Each row was made from one small tree. The marks that hang from a mark follow it in brackets, in the order of their numbers. Every link used is in the known rows. Write each row's tree.
Known rows
J_776{J_302 J_449}: [  9.2  -1.9   4.8 -19.3   9.7   9.3  25.2  58.5  -4.6 -73.0  23.4  35.6
  47.5 -33.4  -8.5   5.4  -0.2   9.8  24.0  -6.1  -4.7 -22.5 -24.8 -63.0]
J_776{J_302 J_623 J_941}: [  5.9 -29.7  41.2   8.7 -21.0 -19.0  11.3  39.0 -14.9 -21.2  30.1  30.3
  18.2 -27.7  -7.0  36.2   2.8  37.1  23.0  19.6 -11.1  -6.7 -21.8 -56.3]
J_704{J_73 J_449 J_941}: [-23.9  -4.3  -4.8 -18.2 -17.5  37.0  13.1  -0.7  17.6  14.1 -24.5  37.9
 -36.4  13.5 -12.5 -24.6  -4.6  -1.3  -9.7   6.2   9.5   0.6  49.6 -32.5]
J_704{J_73 J_302 J_449 J_895 J_941}: [ -1.7  -5.2 -26.3  -0.4  -7.5  32.9  -6.0 -49.8  10.1  86.0 -43.4 -23.3
 -38.2   8.7   6.3 -39.7 -17.9 -42.8 -28.4 -12.2   5.5  17.7  51.0 -20.3]
J_302{J_776{J_73 J_449 J_623{J_886} J_941}}: [  5.0 -30.3  37.3  42.6   1.6 -10.4   1.9  40.1 -25.6  20.6  39.4   7.3
  31.5  -3.0  25.2  20.4  11.1  43.4  29.0  65.4   9.0  -2.9  -9.0 -51.0]
J_776{J_302 J_449 J_623 J_941}: [ 23.5 -29.9  37.9  17.7  -0.9   5.8  22.2  59.3 -20.8 -40.8  45.1  34.0
  54.1 -23.8  -3.7  28.4  -3.5  46.9  25.3  22.5  -7.2 -20.7 -20.6 -90.8]
J_776{J_73 J_302 J_449 J_623}: [ 15.8 -30.5  48.4  20.6  -5.4   1.5  19.0  52.8 -16.1 -19.5  49.0  26.0
   4.9  -4.9  -1.2  46.8   6.0  28.1  29.4  38.5  15.5 -12.2 -18.6 -40.8]
J_704{J_73 J_895 J_929 J_941}: [-18.9 -16.3 -44.9 -27.6 -12.4  46.1  19.2 -38.0  -5.2  21.0 -40.4 -13.4
 -29.2  -6.2  -7.8 -33.5  11.5 -24.7 -17.7 -17.7  12.8  34.7  27.2  -8.8]
J_704{J_73 J_302 J_449 J_623 J_895 J_941}: [  1.4  18.9 -12.2  -4.7   9.5  33.9  -9.6 -63.7  16.6  88.9 -35.7 -25.4
 -44.3  25.2 -16.6 -45.0 -23.2 -56.6 -32.1 -25.8  -5.8  20.6  67.1 -21.8]
J_776{J_73 J_302 J_623 J_941}: [  3.7 -40.5  59.5  32.7 -33.7 -16.8   1.0  38.4 -23.6   5.3  41.7  31.5
   4.4  -9.9  -7.4  56.2  12.4  45.8  24.0  44.9  11.8   2.5  -7.4 -47.2]
J_776{J_73 J_449 J_623{J_886}}: [  1.1 -32.8  45.6  11.8  -6.1  25.2  19.6  39.4 -22.0   4.3  33.8  26.3
   0.8   5.5  16.7  32.0  17.2  37.7   7.9  62.6  16.6 -25.0 -34.1 -11.7]
J_302{J_776{J_623}}: [ -8.1 -15.6  16.6  12.4   6.0 -50.7   0.7  23.6  -2.8   4.0   5.1   4.0
 -12.7  -7.2  20.4  16.8  -2.0   2.7  24.6  31.5 -12.1   9.3 -20.6 -16.2]
J_704{J_302{J_776} J_449 J_623 J_929{J_886}}: [ 36.1  47.2   7.3  20.7  32.4 -43.9 -28.3 -24.9  33.0   6.3  13.6 -43.0
 -21.0  33.8 -17.4 -20.7 -17.1 -24.5  -2.6 -26.9   3.3  -7.0  62.5  34.6]
J_776{J_73 J_302 J_449 J_623{J_886} J_941}: [ 19.2 -41.7  62.7  30.6 -18.8  31.5  19.9  57.8 -31.9  -3.6  71.6  25.0
  44.2 -20.4   2.3  39.6  23.1  67.9  31.8  57.7  19.1 -23.6 -17.4 -65.5]
J_460{J_941}: [  7.1  -9.7  -3.2 -46.2  -6.4  -8.3  11.9  45.1  -2.4 -22.0 -23.6  55.4
  11.5   7.0   7.9  14.6   6.5 -35.9   3.6   5.2  -6.8  -4.8 -25.5   6.9]
J_929{J_704{J_73}}: [-29.6  -2.8 -22.6 -13.8  -0.7  -2.0   5.3   7.8   5.7 -45.9 -17.8  33.5
  11.6   3.2  -8.2   1.7  -4.2  13.6   7.9 -18.1  -9.7  11.6 -30.0  14.2]
J_929{J_704{J_73 J_623 J_895} J_886}: [ -9.9  26.1 -35.9  -8.0  16.4  23.2  13.7 -15.4   8.5 -29.8 -22.7   8.8
   5.6  18.4   4.1  -9.7 -11.3  -9.4  -2.6 -29.5 -11.9  35.6  -6.5  33.6]
J_929{J_704 J_886}: [-12.9  17.5 -32.3  -7.2  -4.3  -6.6   7.7  19.0   5.1 -65.9 -12.7  22.2
  20.4   3.6  13.7  14.5  -1.8  11.2   3.7 -16.8  -5.7   9.3 -29.3  41.1]
J_623{J_886}: [-23.6  -5.6   7.7 -41.3 -14.7  19.2  19.2  24.3  -6.3 -25.4   0.1  27.3
   9.0 -32.8   7.1  -5.6  25.6  14.6   1.6  19.1  -5.6 -25.1 -46.4   7.0]
J_929{J_704}: [-25.3   5.3 -20.2 -16.4  -2.8 -19.8  -0.2  14.8  -0.7 -54.8 -15.8  24.9
  16.9  -2.9  -0.1  18.7   1.2   8.5   1.3 -17.0 -11.3  -0.6 -43.4  22.8]
J_704{J_73 J_302 J_449 J_895 J_929 J_941}: [ 10.4  -1.6 -34.6  -1.0  -3.8  28.6  -8.6 -63.6  15.0  70.6 -34.8 -48.4
 -45.2  14.5  -7.6 -44.1  -7.3 -38.1 -30.0 -28.5  20.0  16.3  67.1   7.8]
J_776{J_73 J_302 J_623{J_886} J_941}: [  1.9 -42.1  66.0  21.4 -39.4   6.6   9.6  37.6 -26.2  16.1  56.6  21.6
   8.1 -23.9  -1.6  47.2  30.1  58.1  29.8  54.8  15.0  -8.8 -19.1 -31.2]
J_302{J_776{J_73 J_449 J_623 J_941}}: [  6.0 -29.1  33.0  50.0   5.6 -26.4  -3.9  40.6 -23.4  13.1  29.1  14.3
  28.1   6.6  21.4  26.7  -1.2  34.6  25.4  58.0   7.2   4.8  -0.8 -62.1]
J_302{J_776{J_73 J_449 J_623{J_886}}}: [  1.2 -23.7  32.0  27.7   7.1 -14.7   6.9  36.1 -15.4  17.1  34.0   0.1
   5.7  -1.8  27.4  19.4  11.9  24.0  31.2  58.8   8.6  -2.9 -18.1 -22.4]
J_704{J_449 J_623 J_929}: [  8.1  38.9  20.4 -23.0  21.6 -14.8  -4.3  -3.9  24.0 -39.5  -0.7  12.1
 -32.5  31.1 -37.3  -3.2   0.1  -7.3 -19.2 -20.5   3.5 -25.6  38.5  18.7]
J_886{J_623}: [-21.0 -10.0   9.5 -29.6  -3.4   7.6  -0.2  19.5 -11.7 -38.2  -9.0  34.1
  11.9 -29.7   2.7   4.2   7.4  13.2 -13.9  16.0  -8.0 -37.6 -55.3   8.8]
J_704{J_929}: [ -9.1   0.2  -8.9 -26.6  -2.5 -18.8   4.9  12.2   2.0 -56.4 -13.0  16.8
  -3.2  -7.0 -15.6   2.7  10.6   1.6  -7.6 -11.7   3.6 -10.3 -13.7  12.4]

Which tree is each row?
[-16.2  18.6 -11.3 -34.8  -6.4   5.8   4.2 -16.8   2.4 -25.5 -11.0   1.8
 -21.7   6.1 -40.3  -9.7  12.1 -22.9 -17.0 -26.1  -1.0   3.0  27.4  -0.5]
J_704{J_623 J_929 J_941}
[ 11.0  31.7   5.5 -19.6  -4.2  13.0 -15.8 -43.6  20.2  35.1   9.3 -43.2
 -33.8  12.7 -33.7 -29.3  11.1 -24.0 -23.3 -27.4   9.6 -26.7  55.7  31.6]
J_704{J_302 J_449 J_623{J_886} J_929 J_941}
[ 12.6  22.4 -29.4   8.1   9.7   9.1 -14.5 -21.2   5.5  -3.6 -14.0 -27.9
   9.1   3.1  31.3   1.0  -9.9  -2.6 -20.7 -18.6   1.0 -11.4 -20.7  71.6]
J_929{J_704{J_302 J_449 J_895} J_886{J_623}}
[ -9.8  24.4  24.9 -19.3  20.7  14.5   6.4  -0.2  29.1 -11.3 -11.2  48.8
 -31.6  34.4 -34.4 -23.2 -17.8  -4.8  -8.6  -6.0  -8.8  -6.7  41.1 -21.6]
J_704{J_73 J_449 J_623}
[-22.1  11.7 -20.5 -13.3 -13.7  -1.6  -1.8   3.5   6.9 -25.3 -16.5  14.0
  -6.9   9.4  -0.3  13.7   3.5   4.8  -7.7 -14.2   1.0  -5.7  -0.3  19.4]
J_929{J_704{J_449 J_941}}
[ -4.7  19.2 -37.0  -7.2  -7.3  38.9   3.4 -14.2  -1.1  -8.8 -18.2 -14.7
  -3.1   1.1  30.4   3.5   5.7   3.1 -21.2  -8.6   8.8  -3.5  -6.1  56.5]
J_929{J_704{J_449 J_895 J_941} J_886{J_623}}
[ 11.2   2.7 -54.6  -5.7 -14.7  10.5  -5.5 -49.0  -6.2  36.2 -34.9 -59.2
 -13.8 -11.3  11.6 -22.3   2.7 -47.9 -29.7 -31.5  10.9  24.2  22.2  25.6]
J_704{J_302 J_895 J_929{J_886} J_941}
[ -4.7   8.8 -51.2   0.3 -10.3  23.6  -8.7 -29.8  -9.8   6.2 -21.2 -34.9
  17.2 -14.8  29.0  -3.3  -1.3 -13.5 -18.5 -22.6  -1.9   8.7 -28.4  58.7]
J_929{J_704{J_302 J_895 J_941} J_886{J_623}}
[ -6.5 -29.5  35.5  43.9  -8.8 -43.6 -11.1  26.7 -19.6  26.9  18.2  11.7
   2.8   4.2  18.3  32.3   3.5  27.9  23.8  55.7   3.6  15.3  -1.9 -38.3]
J_302{J_776{J_73 J_623 J_941}}
[ 14.5  26.5 -40.7 -10.1   2.5  12.3  -9.4 -62.9  -0.6  39.0 -27.6 -61.4
 -19.4   5.1 -11.2 -28.2  -3.0 -62.3 -33.6 -45.1  -0.6  27.3  39.1  24.5]
J_704{J_302 J_623 J_895 J_929{J_886} J_941}
[ -4.1  20.7 -10.2   2.0  19.7 -20.7 -13.9  -5.1   3.2 -14.2  13.1 -19.1
  33.2  -1.1  -4.3  -3.3  -3.3  -2.4  13.3 -22.5 -18.2  -3.6 -28.7  22.6]
J_929{J_704{J_302{J_776{J_449}} J_623{J_886}}}
[ -2.9  -8.2   3.5  23.7  -0.8 -52.0 -26.4   1.7  -2.8  25.8  -3.6 -10.3
   5.8  -6.7   8.4   3.4  -9.9 -18.1   9.5  10.9  -3.0   6.9  -8.6  -8.7]
J_704{J_302{J_776{J_73}}}
[  2.3  27.6 -33.1  -2.2   6.3   6.6   6.6   0.1   9.1 -29.9 -22.9  -0.9
  -0.4  15.7  29.1  10.7  -4.7  -1.1 -11.8 -15.8   2.0   9.1  -6.1  48.1]
J_929{J_704{J_449 J_895} J_886}
[-21.6   2.0  -4.8 -23.0 -11.3  40.3   0.3 -38.2   8.7  48.9  -6.7  -3.3
 -10.9  -5.5 -31.9 -48.6  -2.2 -26.5  -4.7 -17.9 -13.2   9.5  23.1 -14.7]
J_704{J_73 J_302 J_623{J_886} J_941}
[ 21.4  23.3 -16.1   6.2  34.4 -41.5 -24.0 -50.5   1.4  36.4 -12.9 -67.2
  -8.4   3.2  -8.1 -21.6  -8.4 -54.4 -11.1 -34.1 -12.0  21.5  14.2  16.8]
J_704{J_302{J_776} J_623 J_895 J_929}
[ 32.0  14.6 -14.8  18.2  23.9 -39.8 -26.2 -38.2  11.8  47.8 -15.5 -68.4
 -24.6   7.6  15.9 -16.5  -7.4 -35.5 -14.5 -16.2  11.0   1.0  33.7  24.9]
J_704{J_302{J_776} J_449 J_895 J_929}
[ -2.3  19.5 -35.3   0.5   8.9  24.1  12.0  -6.7  15.5 -21.1 -24.9   7.7
  -6.0  21.9  21.3  -6.6 -10.4   3.9  -5.1 -17.3   3.8  20.9   7.3  39.4]
J_929{J_704{J_73 J_449 J_895} J_886}
[-11.3 -23.8  34.1  21.5  -7.0 -32.5  -0.8  22.3 -11.1  30.4  23.4  -2.2
 -19.1  -4.4  24.5  24.4  16.6  17.6  29.4  56.6   6.2   7.4 -18.7   1.4]
J_302{J_776{J_73 J_623{J_886}}}
[ -5.8  15.1 -24.3 -15.9  -0.4   6.3 -11.6 -51.7  -9.7  61.8 -38.2 -34.3
 -14.7  -5.2  -7.2 -19.6 -10.6 -68.8 -33.9 -28.7 -19.0  21.1  12.3 -16.5]
J_704{J_302 J_623 J_895 J_941}
[ -2.6  23.0 -14.6  -4.6   2.6  11.9  -1.6  13.3  10.5 -53.5  -0.7  14.8
   9.7   6.6  17.7  11.8  -0.8  26.4  -7.3  -5.9   4.2 -23.2 -22.0  63.0]
J_929{J_704{J_449} J_886{J_623}}
[-10.7 -12.5 -14.4  25.1   3.8 -30.3 -16.3  -8.1   3.4   3.1  -1.8  -3.9
  20.0   4.8   1.1   0.0 -16.2  13.2  18.9 -12.7 -12.9  20.2 -18.6   7.1]
J_929{J_704{J_73 J_302{J_776{J_623 J_941}}}}
[ -1.4  24.4 -16.6   1.4  22.9  -1.7 -14.2 -37.3  16.8  16.4 -22.6 -12.5
  -9.0  26.1  -9.9 -12.8 -20.6 -21.6 -13.5 -37.1 -13.1  13.0   7.6  26.8]
J_929{J_704{J_73 J_302 J_449 J_623 J_895}}
[ 21.6 -31.2  44.1   6.6  -6.2  29.2  29.9  58.3 -22.8 -29.9  60.1  24.0
  57.4 -37.3   2.8  19.1  14.0  59.5  30.8  32.4  -3.3 -32.5 -31.8 -74.3]
J_776{J_302 J_449 J_623{J_886} J_941}
[-17.0  23.9  -2.0 -11.3  16.0   0.2  -1.5  -3.3  21.7 -34.0  -9.1  29.6
  -8.3  30.2 -23.4  -2.3 -11.5   7.3  -0.4 -24.2 -10.3   0.7   6.4  18.4]
J_929{J_704{J_73 J_449 J_623}}
[ 22.4   9.1  -4.9   7.7  10.5  10.7 -13.8 -24.4  31.4  -0.5  -1.9 -12.0
 -20.3  19.1 -14.5 -37.4 -15.4   5.4 -12.9 -19.1  18.5 -18.8  42.2  41.5]
J_704{J_73 J_302 J_449 J_929{J_886{J_623}}}
[ 18.9   8.6 -22.2  17.8   8.9 -47.7 -18.8  -9.1  10.6 -10.4   1.3 -38.3
   7.6  -4.3   4.4 -14.8  -6.6 -15.8   9.2 -18.1   4.2   8.2  10.8  28.0]
J_704{J_302{J_776} J_929{J_886}}
[  3.9 -31.7  47.3  -2.3 -26.9   4.2  19.5  38.4 -17.4 -10.7  45.1  20.2
  22.1 -41.6  -1.1  27.2  20.9  49.5  28.1  29.4  -7.9 -17.3 -33.4 -40.2]
J_776{J_302 J_623{J_886} J_941}
[  7.2  22.0   6.5 -23.3  11.1 -13.4 -13.8 -27.3   9.5  -7.7  10.0 -27.4
  -0.2  -5.0 -33.9 -22.1   8.1 -18.6 -10.8 -30.7  -8.0 -19.4  -4.9  37.0]
J_704{J_302 J_623{J_886} J_929}
[ -5.6 -14.6 -25.7  -4.1   7.1   6.7  -3.5 -33.3  -0.4  43.4 -43.0  -7.0
  -4.3  -9.5   6.5 -31.7 -21.0 -36.8 -15.7 -15.8 -12.1  25.2  -9.9 -15.5]
J_704{J_73 J_302 J_895}
